What can hang from each mark:
rutaf: putum
putum: bora muvekib rutaf
nepif: pesab
pesab: bora diga geda nepif
muvekib: putum
bogen: diga
geda: pesab
bora: pesab putum

Each row was made from one small tree. Brackets hold a mark, then the marks that hang from it, in alphabetical order. Every link used is in the known rows. Write each row's tree.
In the rows, 128 means zero.
Known rows:
{geda pesab}: [133, 149, 118, 121, 126, 138, 122, 129, 134, 141, 118, 107, 129, 102, 107,
 112, 129, 123, 111, 139, 165, 122]
{nepif {pesab {bora {putum muvekib}} diga geda}}: [135, 130, 190, 129, 127, 157,  99, 150,  93, 159, 106, 114,  82,  53,  99,
 110, 143,  95, 100, 145, 139, 128]
{rutaf {putum {bora {pesab diga nepif}} muvekib}}: [200, 150, 145, 198, 143, 144, 125, 100,  83, 167, 137, 135,  63,  72, 105,
 135, 179, 115,  87,  70, 101, 120]
{nepif pesab}: [134, 121, 129,  97, 136, 121, 114, 127, 120, 128, 113, 123, 124, 115, 141,
 131, 125, 135, 133, 140, 152, 131]
{bora pesab {putum muvekib}}: [127, 139, 130, 193, 148, 157, 115, 136,  91, 142, 161, 143, 127,  69,  88,
 134, 159, 147, 147, 115, 124, 120]
{pesab {bora putum} diga geda nepif}: [138, 161, 189, 146, 102, 164, 103, 144, 107, 159,  98, 131,  77,  74, 112,
  67, 140,  88,  77, 110,  95, 118]
{muvekib {putum rutaf}}: [132, 123, 111, 127, 125, 117, 139, 134, 132, 122, 125, 108, 151, 119, 133,
 134, 145, 134, 109, 132, 102, 139]
{bora {pesab nepif}}: [158, 171, 137, 171, 133, 126, 111, 119,  98, 138, 137, 148, 111,  91, 114,
 109, 124, 129, 117,  94, 114, 118]
{geda {pesab {bora putum}}}: [114, 134, 137, 114,  99, 171, 103, 141, 129, 155, 111, 128, 119,  93, 106,
  90, 141, 114, 116, 159, 162, 110]
{pesab bora diga nepif}: [157, 148, 173, 138,  88, 119, 111, 124, 118, 154, 103, 138,  77, 105, 135,
  95, 122,  74,  76, 103, 118, 123]
{rutaf putum}: [131, 105, 121, 126, 139, 146, 126, 140, 135, 143, 134, 138, 103, 122, 120,
 116, 149, 141, 136, 131, 124, 126]
{putum bora muvekib}: [160, 129, 131, 147, 135, 135, 145, 103, 112, 136, 121, 104, 107, 127, 130,
 162, 156, 133, 115, 128, 117, 123]
{muvekib {putum {bora pesab}}}: [134, 133, 114, 147, 139, 128, 130, 110,  95, 121, 163, 140, 157, 116, 123,
 139, 120, 133, 130, 123, 105, 120]
{putum bora}: [148, 124, 121, 119, 125, 138, 141,  99, 120, 129, 117, 122, 127, 151, 148,
 149, 142, 128, 116, 126, 117, 121]
{muvekib {putum {bora {pesab diga nepif}} rutaf}}: [186, 162, 123, 169, 117, 121, 134,  90,  93, 142, 128, 124, 127,  91, 139,
 139, 155, 105,  62,  67,  81, 127]
{geda {pesab bora nepif}}: [158, 172, 153, 120,  94, 135, 106, 128, 128, 157,  86, 114,  83,  92, 114,
  76, 122, 100,  83, 143, 152, 112]
{rutaf {putum {bora pesab}}}: [156, 116, 111, 142, 149, 159, 127, 100, 101, 146, 149, 154, 114, 123, 119,
 144, 151, 136, 133, 117, 116, 111]
{bogen diga}: [107, 122, 131, 131, 126, 139, 126,  97, 128, 136, 103, 112, 136, 137, 124,
 139, 138, 136, 125, 107, 149, 151]
{muvekib {putum bora rutaf}}: [152, 121, 103, 117, 120, 129, 148, 105, 126, 124, 116, 103, 147, 144, 155,
 155, 159, 133,  97, 129,  92, 131]
{geda {pesab {bora putum} diga nepif}}: [145, 163, 160, 138,  82, 162,  97, 136, 119, 172,  95, 127,  85,  65, 113,
  66, 155,  90,  75, 110, 146, 114]

Which tree is each row?
[144, 184, 164, 188, 138, 165, 102, 134,  81, 151, 135, 144, 106,  46,  88,
  88, 143, 115,  92,  77,  95, 119]
{bora {pesab diga geda nepif} putum}
[167, 143, 128, 177, 149, 136, 133,  95,  87, 139, 149, 128, 119, 105, 110,
 170, 143, 125, 123, 115, 123, 115]
{putum {bora pesab} muvekib}
[141, 142, 162, 106, 144, 130, 111, 130, 109, 137, 110, 111, 111,  84, 119,
 119, 114,  99,  96, 125, 142, 136]
{nepif {pesab diga geda}}
[155, 141, 128, 201, 132, 154, 124, 122,  92, 154, 147, 130, 125,  60,  96,
 158, 188, 114,  99,  81, 119, 128]
{bora {pesab diga} {putum muvekib rutaf}}
[129, 135, 152, 121, 113, 175, 117, 138, 123, 148,  93, 117, 116, 108, 116,
 110, 154, 107,  94, 152, 102, 115]
{pesab {bora {putum rutaf}} geda}
[204, 169, 126, 169, 116, 135, 131,  75,  91, 151, 112, 129, 107, 105, 145,
 153, 163,  94,  56,  61,  96, 120]
{putum {bora {pesab diga nepif}} rutaf}
[180, 163, 109, 159, 127, 126, 134,  97,  98, 133, 123, 121, 131, 106, 141,
 134, 153, 136,  86,  96,  78, 121]
{muvekib {putum {bora {pesab nepif}} rutaf}}
[144, 124, 119, 162, 129, 156, 135, 132, 124, 144, 114, 105, 119,  96, 118,
 148, 198, 151, 115, 121, 112, 130]
{bora {putum muvekib rutaf}}
[185, 165, 157, 169, 148, 162, 119, 105,  83, 160, 128, 139,  73,  78, 102,
 107, 152, 106,  77,  79,  87, 114]
{rutaf {putum {bora {pesab diga geda nepif}}}}
[159, 166, 172, 166,  91, 155, 102, 141, 109, 177,  99, 108,  65,  41,  93,
  79, 169,  96,  71, 111, 148, 117]
{geda {pesab {bora {putum muvekib}} diga nepif}}
[170, 120, 122, 172, 159, 152, 133, 107,  92, 152, 153, 138,  95, 100, 101,
 158, 164, 140, 129, 118, 117, 114]
{rutaf {putum {bora pesab} muvekib}}
[173, 144, 141, 186, 138, 132, 132,  92,  80, 145, 154, 130, 114,  92, 110,
 172, 145,  97,  96,  87, 125, 121]
{putum {bora {pesab diga}} muvekib}
[139, 165, 157, 166, 147, 137, 113, 123,  89, 137, 152, 138, 126,  75,  85,
 124, 105,  86,  95, 100, 121, 124]
{bora {pesab diga geda}}
[157, 170, 192, 136, 104, 132, 109, 131, 110, 154,  97, 122,  71,  90, 113,
  81, 111,  67,  63, 112, 104, 121]
{pesab bora diga geda nepif}
[156, 134,  98, 144, 134, 132, 138,  96, 102, 126, 145, 124, 161, 119, 135,
 160, 145, 127, 105, 117,  96, 122]
{muvekib {putum {bora pesab} rutaf}}
[154, 158, 119, 146, 150, 145, 134, 104,  93, 125, 139, 109, 152, 104, 112,
 148, 131, 121,  90, 128,  80, 120]
{muvekib {putum {bora {pesab geda}} rutaf}}
[152, 165, 161, 136, 104, 172, 111, 136, 118, 156,  75, 114,  85,  94, 122,
  86, 165, 116,  75, 133,  84, 114]
{pesab {bora {putum rutaf}} geda nepif}
[137, 137, 105, 164, 132, 165, 119, 119, 106, 140, 139, 145, 151,  96, 117,
 141, 170, 139, 125, 107, 115, 119]
{bora pesab {putum rutaf}}
[123, 126, 180, 100, 117, 160,  92, 146, 104, 154, 102, 128, 101,  75, 118,
  97, 128,  89, 101, 145, 137, 122]
{nepif {pesab {bora putum} diga geda}}
[124, 116, 155, 150, 110, 156, 115, 146, 115, 149, 124, 131, 101,  98, 110,
 117, 156, 124, 132, 150, 126, 118]
{pesab {bora {putum muvekib}}}
[138, 140, 154, 115,  93, 134, 110, 125, 128, 158, 112, 120, 103,  94, 110,
 105, 115,  60,  78, 134, 174, 120]
{geda {pesab bora diga}}
[210, 199, 144, 187, 150, 147, 135,  93,  83, 150, 103,  94,  87,  80, 105,
 149, 165, 125,  63, 101,  80, 115]
{putum {bora {pesab geda nepif}} muvekib rutaf}
[123, 104, 159, 100, 103, 151,  95, 138, 109, 153, 108, 144, 108,  90, 139,
 110, 139,  96, 117, 133, 151, 124]
{nepif {pesab {bora putum} diga}}
[166, 165, 146, 137,  76, 164, 107, 125, 124, 176,  76, 111,  89,  72, 123,
  85, 179,  86,  47, 105, 137, 117]
{geda {pesab {bora {putum rutaf}} diga nepif}}
[157, 110, 155, 127, 107, 145, 108, 129, 109, 163,  93, 112,  93,  72, 131,
 142, 182,  98,  88, 128, 144, 130]
{nepif {pesab {bora {putum muvekib rutaf}} diga}}
[164, 171, 165, 131,  85, 128, 106, 126, 123, 166,  93, 116,  79,  81, 115,
  79, 122,  68,  61, 113, 156, 118]
{geda {pesab bora diga nepif}}
